Known rows, with every step that occurs
nota kofe bisa zasar zepo: [-7,-19,33,-10,-11,-37,21,-11,13,4,4,13,7,-14,-42,7,-21,10,-2,1,4,12,31]
zasar vetus golu: [16,1,33,-17,4,-20,-32,-8,31,9,-22,23,6,-16,-8,17,15,-27,1,-4,8,0,40]
bisa kofe vetus: [-1,14,5,25,4,14,7,0,-3,16,-37,-25,18,20,-5,7,8,-1,-3,-12,13,16,20]
kofe nota zasar zepo: [-10,20,38,-5,44,5,24,-22,11,-19,32,-15,41,-22,-21,2,-35,-7,-8,-6,-5,0,18]
kofe vetus zasar zepo: [23,11,30,11,-1,4,34,-11,13,38,15,-22,28,-10,-10,-33,-20,-12,-23,-9,-2,19,-13]
golu vetus zasar nota kofe suve: [-14,-32,50,22,-11,-55,26,5,-13,19,12,-24,4,-8,5,-31,-18,-9,8,-13,-23,-3,7]
nota zasar: [-12,0,6,-11,22,19,-15,-22,-8,-8,0,-23,34,-9,-16,31,-7,0,-13,20,-15,-2,23]
nota kofe suve zasar bisa: [1,-4,31,-24,-9,19,-5,16,18,38,8,-3,-30,23,-14,-6,-15,4,25,3,-2,5,25]
vetus zasar nota kofe suve: [11,-24,31,22,4,-63,15,5,-10,8,2,-12,17,0,-7,-25,-25,-18,-20,-12,-10,4,-12]
suve zasar nota: [-9,-6,14,-16,-2,-52,-18,-33,-3,-7,-6,-4,-3,34,2,16,-22,-8,-3,-11,11,-22,5]
zasar bisa kofe: [-8,21,3,-9,8,28,-7,-8,-8,13,-21,-7,-28,12,-4,14,-20,7,3,-11,3,7,31]
zasar zepo: [8,0,34,-19,2,-23,37,-22,10,2,19,-1,19,-19,-29,-8,-30,-10,-21,-11,13,1,27]
bisa kofe suve zasar zepo: [-1,30,36,26,19,-21,47,-6,-5,19,-23,-5,-9,9,-10,-4,-33,-22,12,-46,31,-8,5]
vetus zasar nota: [8,-9,17,3,4,-54,-7,-27,-17,1,-2,-4,9,7,5,-2,-31,-17,-29,-11,-11,-6,-11]
kofe suve zasar: [12,5,31,1,-6,-6,9,-1,-15,29,-8,8,1,27,-8,21,-13,-14,14,-7,5,-11,29]
kofe nota zasar vetus golu: [-4,20,34,-6,45,9,-45,-7,33,-12,-9,12,29,-19,-1,28,10,-24,15,-1,-9,-3,27]
suve zasar nota kofe: [-17,-28,23,-22,4,-65,-22,-14,23,-6,-6,-9,-7,30,-6,-9,-15,-5,-5,-4,14,-5,3]
zasar bisa kofe vetus golu: [3,48,15,5,4,63,-28,-2,21,30,-46,-12,-24,12,7,10,9,5,17,-40,7,22,8]
nota zasar vetus golu: [-1,9,14,-15,28,9,-45,-17,30,-6,-18,-1,25,-27,-7,31,21,-20,4,6,-8,-4,21]
zasar nota kofe vetus golu: [0,-10,30,-3,-3,-31,-25,-5,42,-2,-23,-19,18,5,-9,-14,17,-2,-6,-27,13,20,-7]
bisa kofe vetus zasar zepo: [9,28,24,36,18,2,36,-4,4,34,-22,-31,13,-7,0,-32,-23,-16,-18,-33,11,21,-22]
golu vetus: [-19,-21,39,-16,-20,-3,12,-12,-11,20,7,-9,5,-8,-6,9,-7,2,15,10,-11,-4,57]
nota kofe vetus zasar zepo: [15,-11,39,5,6,-12,31,9,35,38,12,-28,26,-15,-19,-59,-15,-9,-27,-1,3,35,-17]
golu vetus zasar: [-10,-17,44,0,-9,-4,7,-9,-19,41,3,-6,-4,-4,10,-6,-22,-10,3,5,-22,2,24]
suve zasar vetus: [5,-11,15,-24,-3,-27,-22,-8,23,19,-6,10,-1,17,-4,13,6,-19,11,20,10,-18,41]
kofe nota zasar vetus: [-8,4,17,-8,37,2,-19,-6,19,-15,17,-6,43,-15,-9,23,6,-13,8,27,-16,-9,43]
nota kofe suve zasar: [1,-21,38,-3,0,-20,6,18,7,30,-8,1,-2,22,-17,-6,-7,-10,12,1,9,4,23]
bisa zasar: [8,0,3,-21,-3,-28,-16,-29,-20,31,-17,31,11,24,-16,27,0,-10,-11,15,14,-2,30]

Rows
[8,17,11,39,15,15,2,6,-13,41,-43,-23,10,21,12,-11,-3,-13,-11,-13,2,23,-10]	bisa kofe vetus zasar
[11,-7,15,-14,-8,41,-15,18,27,55,8,-23,-7,9,-5,-35,-5,10,-5,16,-19,35,-2]	nota kofe vetus zasar bisa
[-10,-1,31,-21,-18,37,-4,-11,-11,51,19,-7,-32,-5,12,-7,-29,7,15,7,-36,1,30]	golu vetus zasar bisa
[4,13,19,35,11,-9,30,6,-30,9,-33,-3,8,8,-11,18,-10,-15,4,-23,10,0,32]	bisa kofe suve
[-30,26,18,24,60,17,-8,-6,-15,-14,-24,-15,22,9,0,26,-19,-6,0,-11,0,6,19]	bisa kofe nota zasar
[15,8,15,-21,-2,30,-16,-10,-7,39,11,3,-21,4,0,-2,-35,-3,-13,6,-24,8,9]	vetus zasar bisa
[-12,24,15,-25,32,58,-22,-14,3,-5,28,-11,9,1,-6,26,-27,12,10,12,-28,-1,30]	kofe nota zasar bisa
[-14,57,-4,7,27,91,-43,-12,20,13,-43,-36,-6,-1,7,27,12,13,19,-29,-10,17,-9]	nota zasar bisa kofe vetus golu
[-7,-4,34,-8,1,-31,-43,-8,48,15,-34,-16,-4,34,5,-14,12,-5,10,-32,22,12,-22]	suve zasar nota kofe vetus golu
[-29,-41,44,-2,-5,-59,2,-8,4,14,7,-23,-4,-7,8,-32,-22,-4,-4,-2,-16,2,5]	golu vetus zasar nota kofe
[5,-26,29,-6,-4,-37,-2,24,32,27,-1,3,4,9,-16,-11,16,-21,23,18,10,-4,39]	nota kofe suve zasar vetus
[11,10,16,-22,1,-40,19,-40,-2,23,5,25,16,-5,-28,3,-17,-13,-19,-1,26,-3,20]	bisa zasar zepo
[-6,-8,-5,-15,18,3,-21,-16,17,-11,6,-21,40,-23,-16,26,16,-9,-4,37,-17,-13,38]	nota zasar vetus
[-11,-35,23,-16,1,-65,-5,-12,14,-21,3,-14,17,4,-21,-14,-15,-1,-22,1,7,3,16]	zasar nota kofe
[-15,28,5,-17,12,29,-26,-11,2,29,-29,-2,-49,37,10,16,-25,2,19,-16,11,-5,17]	suve zasar bisa kofe
[-12,17,33,18,34,-11,9,2,-14,0,-30,10,4,23,-2,11,-26,-14,2,-20,19,6,32]	bisa kofe nota
[-10,-21,14,-8,-9,-39,-19,-6,34,9,-7,-32,9,37,-4,-20,7,7,3,-3,13,6,-7]	suve zasar nota kofe vetus
[3,-6,10,-3,-23,-11,-13,-20,-28,7,-16,26,8,13,-23,57,-10,10,6,10,-12,-5,47]	kofe bisa zasar
[-18,38,28,-7,31,29,-23,-2,1,24,-20,12,-46,48,16,13,-36,-2,31,-23,14,-1,24]	suve zasar bisa kofe nota
[6,30,10,13,2,33,16,3,-22,17,-16,-7,-19,5,-10,15,-20,1,15,-22,-3,-3,36]	zasar bisa kofe suve
[16,2,38,-4,11,-23,32,-18,1,25,15,2,11,-19,-13,-24,-43,-22,-33,-12,0,7,-4]	vetus zasar zepo
[22,15,7,-7,-15,55,-12,-2,4,52,11,-18,-4,11,4,-8,-13,8,-3,9,-27,19,2]	kofe vetus zasar bisa
[0,10,12,-44,-8,27,-26,-16,9,33,6,3,-34,30,-2,16,-24,7,12,6,-2,-9,27]	suve zasar bisa
[3,4,22,-5,-18,-25,25,-32,-9,3,3,21,12,-13,-34,34,-26,7,1,-7,-3,-5,34]	kofe bisa zasar zepo
[-26,16,26,6,2,35,-2,-5,-17,48,-15,-17,-48,2,23,-7,-30,2,19,-15,-22,5,20]	golu vetus zasar bisa kofe
[-16,-18,34,4,-12,-46,3,-27,-22,9,9,-17,-1,-3,16,-7,-28,-8,-1,-9,-23,-11,7]	golu vetus zasar nota
[-8,-6,58,-3,-5,-14,41,-19,-2,36,22,-12,-1,-31,-1,-30,-39,-13,-4,-13,-13,2,15]	golu vetus zasar zepo
[-1,-16,-7,-7,-13,-53,-19,-21,14,13,-13,-11,28,30,-17,-7,24,6,-10,12,17,10,-1]	bisa zasar nota kofe vetus
